Each row was made from one small tree. The marks that hang from a mark follow it in brackets, in alphabetical order. Every link used is in the known rows. Write each row's tree.
Known rows
W(R(H(A B N(D F)))): -.03  -.10  .06  -.22  .15  -.12  -.03  .05  -.21  -.09  .11  .10  -.08  .05  .14  -.05  -.02  .18  -.29  .14
D(N): .02  -.21  -.06  -.12  .02  -.09  -.05  .04  -.22  -.04  .03  .07  -.16  -.07  .06  -.03  .23  .18  -.20  .24
D(B N): .02  -.14  -.12  -.22  -.03  .03  -.04  .03  -.23  .08  -.02  .14  -.14  -.02  .09  .06  .34  .15  -.13  .26
D(B N(F)): .05  -.12  -.06  -.24  -.05  .07  .02  .00  -.20  .15  -.06  .15  -.16  .01  .06  .05  .39  .08  -.08  .30
N(D(B) F): .01  -.11  -.02  -.18  -.06  .23  .11  .14  -.20  .27  .03  .13  -.16  .05  .09  .07  .24  .15  -.08  .29
H(N(D F) R): .02  -.04  .11  -.23  .07  .14  .00  .13  -.10  .03  .27  .02  -.14  .08  .12  .00  .05  .16  -.32  .03
W(R(H)): -.08  -.17  -.06  -.16  .18  -.12  -.01  .05  -.23  -.13  .11  .05  -.06  -.04  .17  -.13  -.03  .22  -.22  .31
W(H(A B N(D F)) R): -.02  .03  .07  -.11  .06  -.06  -.03  .01  -.25  -.13  .06  .09  -.12  .13  .12  -.01  -.18  .19  -.28  .04
W(B H(A N(D F)) R): .00  .02  .04  -.08  .12  -.05  -.08  -.03  -.37  -.19  .07  .21  -.05  .10  .13  -.07  -.17  .28  -.24  .13
H(A N(F)): -.06  -.16  .19  -.27  .05  -.11  -.04  .00  -.20  -.05  .09  .01  -.14  .05  -.03  .07  .06  .02  -.43  .11
H(B R): -.10  -.09  -.08  -.16  .07  .02  -.03  .19  -.02  -.04  .14  -.01  -.11  .08  .09  -.08  -.12  .15  -.51  .04
N(F): -.05  -.17  .04  -.16  .03  .03  .08  .05  -.15  .09  .01  .03  -.15  -.01  .03  -.06  .12  .08  -.24  .33
H(B): -.06  -.12  -.06  -.13  .06  -.08  -.01  .16  -.11  .01  -.03  .06  -.12  .04  .06  -.05  .02  .17  -.41  .11
R(H(A N)): -.06  -.17  -.03  -.32  .11  -.31  -.19  .03  -.26  -.14  .16  -.01  -.14  .02  .01  -.05  .04  .08  -.38  .18
H(A B N(F)): -.03  -.09  .18  -.28  .05  -.14  -.05  .07  -.11  -.01  .00  .07  -.13  .13  -.03  .06  .03  .03  -.52  -.04
W(H(A B N) R): -.06  .01  .04  -.12  .11  -.16  -.08  -.01  -.25  -.24  .06  .05  -.10  .10  .11  -.03  -.24  .19  -.38  .03
H(A B N(D F) R): -.04  -.03  .15  -.28  .02  .04  -.06  .15  -.04  -.01  .21  .04  -.15  .18  .03  .08  -.08  .08  -.54  -.15
H(B N R): -.01  .00  .05  -.25  .13  -.02  -.08  .16  -.02  -.08  .16  .02  -.09  .12  .10  -.04  -.06  .16  -.55  -.13
R(H(N(F))): .02  -.11  -.02  -.31  .13  -.23  -.12  .03  -.22  -.04  .10  .03  -.14  .02  .04  -.12  .14  .10  -.25  .22
A(H(B)): .00  -.12  -.10  -.06  .03  -.03  -.04  .09  -.06  -.06  -.07  .00  -.22  -.04  -.11  -.05  .00  .07  -.47  .28

Which tree is each row?
.07  -.01  .02  -.13  .03  .09  -.03  .11  .01  -.02  .08  .01  -.23  .05  -.08  -.02  .00  .07  -.48  .12 | A(H(B N(D F) R))
-.02  -.11  .01  -.35  .09  -.30  -.15  .05  -.18  -.06  .07  .04  -.15  .09  -.02  -.07  .06  .05  -.40  .09 | R(H(A B N(F)))
-.03  -.12  .00  -.19  .25  -.19  -.13  .02  -.32  -.21  .09  .20  .02  .03  .14  -.14  -.06  .27  -.33  .20 | W(B R(H(A N)))
-.06  -.10  .12  -.26  .07  -.18  -.11  .10  -.14  -.10  .03  .05  -.11  .10  .00  .08  -.02  .09  -.57  -.09 | H(A B N)
-.05  .04  -.02  -.18  -.02  -.05  -.12  .07  -.17  -.10  .17  .00  -.19  .16  .03  .00  -.19  .12  -.41  -.02 | W(H(A B N(D F) R))
.03  -.03  -.01  -.14  .08  .00  -.09  .10  .00  -.13  .07  -.03  -.20  .02  -.08  -.04  -.06  .07  -.57  .12 | A(H(B N R))
-.01  -.08  .03  -.22  .19  -.13  -.01  .04  -.19  -.09  .06  .09  -.06  .04  .16  -.12  .01  .19  -.26  .17 | W(R(H(B N(F))))
.01  -.10  .00  -.32  .06  -.24  -.15  .09  -.19  -.01  .09  .07  -.16  .10  .01  -.03  .07  .10  -.35  .06 | R(H(A B N(D F)))
-.05  .01  -.03  -.17  .07  -.10  -.18  -.01  -.28  -.20  .15  .07  -.10  .12  .02  -.10  -.21  .15  -.42  .10 | W(B H(A N(F) R))
.05  -.02  .03  -.15  .06  .03  -.04  .07  .02  -.07  .05  -.02  -.22  .04  -.10  -.05  -.03  .02  -.54  .15 | A(H(B N(F) R))
.05  -.03  .00  -.16  .02  .16  -.02  .06  -.06  .00  .12  -.01  -.23  .00  -.07  .02  .06  .06  -.40  .24 | A(H(N(D(B) F) R))
-.19  -.15  -.03  -.19  .03  -.04  -.07  .15  -.04  -.12  .19  -.04  -.14  .09  .01  .01  -.23  .08  -.63  .02 | H(A B R)
-.10  -.07  .10  -.28  .08  -.09  -.13  .12  -.05  -.15  .21  -.02  -.11  .14  .02  .05  -.16  .08  -.68  -.16 | H(A B N R)
.00  -.06  .05  -.20  .09  .10  -.07  .17  -.13  -.04  .30  .00  -.11  .05  .14  .02  .00  .22  -.38  -.01 | H(N(D) R)
-.01  -.12  -.04  -.30  .08  -.28  -.19  .12  -.21  -.07  .12  .06  -.15  .08  .03  -.02  .04  .13  -.38  .03 | R(H(A B N(D)))
-.04  -.11  .02  -.20  .16  -.15  -.06  .07  -.22  -.13  .12  .09  -.06  .04  .15  -.05  -.05  .21  -.31  .12 | W(R(H(A B N(D))))
-.05  -.01  .01  -.09  .17  -.14  -.14  -.04  -.37  -.29  .06  .17  -.02  .07  .13  -.09  -.23  .28  -.33  .13 | W(B H(A N) R)
.01  .06  -.07  -.15  .10  -.06  -.15  .02  -.26  -.16  .12  .10  -.09  .11  .07  -.17  -.13  .21  -.33  .12 | W(B H(N(F) R))
.06  -.10  .05  -.13  .05  -.01  -.02  .01  -.10  -.05  -.01  -.01  -.22  -.05  -.12  -.03  .09  .03  -.40  .30 | A(H(N(F)))
.03  -.11  -.07  -.27  .11  -.21  -.16  .10  -.25  -.04  .15  .04  -.13  .01  .09  -.08  .13  .19  -.24  .16 | R(H(N(D)))
-.03  .06  -.08  -.16  .06  -.10  -.14  .07  -.15  -.16  .14  -.02  -.15  .12  .08  -.09  -.18  .17  -.42  .00 | W(H(B N R))
-.05  -.14  .09  -.26  .01  -.01  -.09  .09  -.25  .00  .14  .06  -.12  .05  .04  .17  .09  .13  -.37  .04 | H(A N(D(B)))
.00  .07  -.09  -.14  .03  -.04  -.13  .12  -.17  -.11  .17  .01  -.17  .13  .10  -.06  -.15  .21  -.36  -.03 | W(H(B N(D) R))
-.06  -.06  .09  -.25  .05  .00  -.12  .18  -.07  -.08  .25  .02  -.13  .15  .06  .10  -.13  .14  -.59  -.20 | H(A B N(D) R)
.05  -.10  -.03  -.29  .10  -.18  -.11  .08  -.24  .02  .13  .05  -.15  .03  .07  -.09  .17  .14  -.20  .19 | R(H(N(D F)))
